Known rows, with every way that one mark hangs from another
J897(J149): [-.03, .14, -.12, .26, -.22, -.02, .12, -.04, .05, -.17, .00, .11, -.04, .32, -.20, -.03, -.06, .04, .00, .14, .01]
J897(J5(J129) J149(J172)): [.14, .29, -.13, .62, -.35, -.07, .14, .00, .17, .03, -.04, .23, -.05, .37, -.47, -.04, -.04, .07, .07, .00, .07]
J149(J172 J869 J897): [.16, .08, -.14, .29, -.22, -.24, .11, -.05, -.11, -.02, .00, .10, -.04, .45, -.14, .09, -.07, .01, -.03, .49, .00]
J5(J129 J897(J149)): [.02, -.01, -.14, .51, -.14, -.01, .10, .10, .12, .14, -.05, .32, -.01, .25, -.26, -.04, .05, -.01, -.01, -.41, .11]
J149(J869 J897): [.06, .04, -.11, .15, -.18, -.13, .13, -.07, -.06, -.05, .01, .06, -.05, .41, -.07, .06, -.06, -.01, -.07, .26, .02]
J172(J357(J898(J478(J129)))): [-.10, .08, -.01, -.04, -.28, .05, .11, -.16, -.01, -.14, .02, .11, -.05, .40, -.08, .12, -.06, .00, -.07, -.03, -.01]
J5(J129(J478(J898)) J897(J149(J172(J357)))): [.07, .02, -.16, .61, -.40, -.08, .08, .13, .10, .17, -.07, .50, .02, .32, -.35, -.03, .03, -.04, .00, -.49, .12]
J357(J898(J478)): [-.13, -.05, -.12, .10, -.27, .06, .09, -.09, .05, -.09, .06, .05, -.10, .32, .02, .07, -.03, -.04, .02, .04, .03]
J897(J5 J149): [.06, .34, -.10, .39, -.32, .00, .13, -.07, .18, -.13, -.03, .06, -.05, .37, -.34, -.08, -.07, .12, .07, .08, .02]
J897(J149(J172(J357) J869)): [.17, .26, -.11, .41, -.28, -.25, .12, -.08, -.07, -.15, -.06, .20, -.03, .45, -.29, .09, -.11, .07, .01, .37, -.02]
J869(J149(J172 J897(J5(J129)))): [-.04, .00, -.14, .27, -.10, -.01, .11, -.11, .06, -.04, .09, .15, -.04, .28, -.27, -.04, -.06, .00, .00, .30, .00]
J897(J5 J149(J172)): [.13, .37, -.12, .49, -.34, -.08, .12, -.06, .14, -.10, -.04, .09, -.05, .40, -.39, -.06, -.08, .13, .10, .24, .01]
J172(J357(J898)): [-.06, .05, .01, -.12, -.20, -.05, .13, -.18, -.05, -.09, .03, .05, -.05, .34, -.08, .07, -.06, .01, -.08, .07, -.08]
J897(J5(J129) J149(J172 J869)): [.24, .30, -.14, .70, -.37, -.20, .14, -.01, .12, .05, -.07, .27, -.06, .42, -.48, .02, -.07, .06, .09, .10, .07]
J897(J5(J129) J149(J172(J357) J869)): [.26, .37, -.10, .66, -.39, -.21, .15, -.05, .10, .03, -.09, .29, -.06, .48, -.51, .06, -.08, .08, .05, .08, .06]
J869(J149(J172(J357(J898)) J897)): [-.05, .01, -.10, .08, -.13, -.07, .10, -.19, -.05, -.16, .08, .11, -.04, .31, -.20, .03, -.08, .00, -.05, .44, -.07]
J5(J129(J478) J897(J149)): [.02, -.06, -.13, .62, -.26, -.01, .10, .12, .13, .16, -.03, .37, .04, .23, -.29, -.06, .04, -.06, -.02, -.54, .13]
J149(J897): [-.08, .01, -.10, .02, -.15, .06, .13, -.06, .03, -.07, .06, .01, -.04, .33, -.06, -.02, -.02, -.01, -.09, .12, .02]
J149(J172(J357) J869 J897(J5(J129))): [.27, .26, -.07, .40, -.32, -.24, .15, -.08, -.03, .08, -.05, .20, -.05, .54, -.33, .13, -.06, .04, -.06, .26, .03]

Rows
[.07, .24, -.10, .32, -.26, -.12, .11, -.07, -.01, -.17, -.03, .17, -.02, .39, -.28, .03, -.08, .07, -.01, .28, -.02] -> J897(J149(J172(J357)))
[.15, .02, -.13, .72, -.30, -.17, .10, .10, .05, .17, -.08, .44, .04, .32, -.35, .02, .01, -.04, -.02, -.37, .11] -> J5(J129(J478) J897(J149(J172(J357) J869)))
[.12, .15, -.15, .46, -.16, -.17, .06, .02, .01, -.02, -.08, .17, .00, .35, -.19, -.02, -.03, .10, .06, .10, .01] -> J5(J897(J149(J172 J869)))
[.15, .32, -.11, .62, -.53, -.08, .14, -.01, .17, .03, -.06, .35, -.03, .43, -.52, -.01, -.06, .04, .04, -.14, .08] -> J897(J5(J129(J478(J898))) J149(J172(J357)))
[.12, .18, -.10, .24, -.25, -.11, .14, -.08, .04, -.02, -.01, .02, -.06, .46, -.17, .03, -.07, .04, -.02, .22, .03] -> J149(J869 J897(J5))
[.14, .20, -.12, .43, -.18, -.18, .07, .00, -.01, -.04, -.10, .18, .00, .39, -.21, .02, -.03, .11, .04, .09, .00] -> J5(J897(J149(J172(J357) J869)))
[-.16, -.05, -.10, .06, -.32, .09, .08, -.09, .04, -.13, .04, .06, -.07, .31, -.03, .06, -.03, -.05, .02, -.03, .04] -> J357(J898(J478(J129)))
[.08, .20, -.11, .25, -.25, -.04, .12, -.06, .06, -.01, .02, .02, -.05, .41, -.22, -.03, -.03, .07, .00, .30, .01] -> J149(J172 J897(J5))
[.15, .08, -.13, .61, -.19, -.17, .09, .08, .04, .16, -.09, .39, -.01, .34, -.33, .04, .02, .01, -.01, -.24, .09] -> J5(J129 J897(J149(J172(J357) J869)))
[-.10, -.05, -.11, .10, .00, -.06, .10, -.16, -.05, -.12, .09, .16, -.01, .25, -.15, .00, -.11, .03, -.01, .40, -.09] -> J869(J149(J172(J357)))
[.26, .32, -.07, .32, -.31, -.25, .13, -.12, -.05, -.01, -.05, .11, -.05, .57, -.29, .11, -.09, .08, -.04, .42, -.01] -> J149(J172(J357) J869 J897(J5))
[-.09, -.05, -.15, .14, -.05, -.03, .10, -.12, -.02, -.13, .10, .11, -.03, .26, -.16, -.03, -.07, .00, -.02, .44, -.04] -> J869(J149(J172 J897))
[-.02, .13, -.11, .22, -.20, -.01, .10, -.18, .04, -.15, .06, .12, -.06, .39, -.24, .04, -.08, .04, -.01, .37, -.02] -> J869(J149(J172(J357(J898(J478))) J897(J5)))
[.12, -.02, -.20, .70, -.41, -.16, .07, .15, .08, .20, -.08, .50, .01, .33, -.34, -.01, .02, -.06, .04, -.41, .13] -> J5(J129(J478(J898)) J897(J149(J172 J869)))
[.08, .12, -.14, .36, -.40, -.03, .12, .01, .10, .10, .02, .20, -.05, .41, -.29, -.03, -.01, -.01, -.01, .04, .07] -> J149(J172 J897(J5(J129(J478(J898)))))
[.15, .19, -.15, .44, -.26, -.23, .11, -.04, -.05, -.12, -.05, .18, -.04, .40, -.26, .05, -.10, .05, .05, .39, .00] -> J897(J149(J172 J869))
[.14, .09, -.08, .22, -.15, -.28, .13, -.10, -.15, .00, -.02, .18, -.03, .43, -.13, .13, -.11, .05, -.01, .42, -.07] -> J149(J172(J357) J869)
[.09, .14, -.11, .33, -.26, -.04, .14, -.02, .09, .09, .03, .12, -.05, .39, -.28, -.02, -.01, .02, -.02, .15, .06] -> J149(J172 J897(J5(J129)))
[.00, -.05, -.18, .57, -.38, -.01, .08, .15, .14, .17, -.05, .46, .01, .27, -.29, -.07, .04, -.07, .01, -.59, .14] -> J5(J129(J478(J898)) J897(J149))
[-.09, -.06, -.10, .07, -.06, -.08, .10, -.18, -.06, -.13, .08, .13, -.03, .25, -.16, .01, -.10, .01, .00, .41, -.10] -> J869(J149(J172(J357(J898))))
[.13, .11, -.10, .33, -.26, -.11, .15, -.04, .05, .08, .00, .12, -.07, .43, -.22, .04, -.04, -.01, -.04, .06, .07] -> J149(J869 J897(J5(J129)))
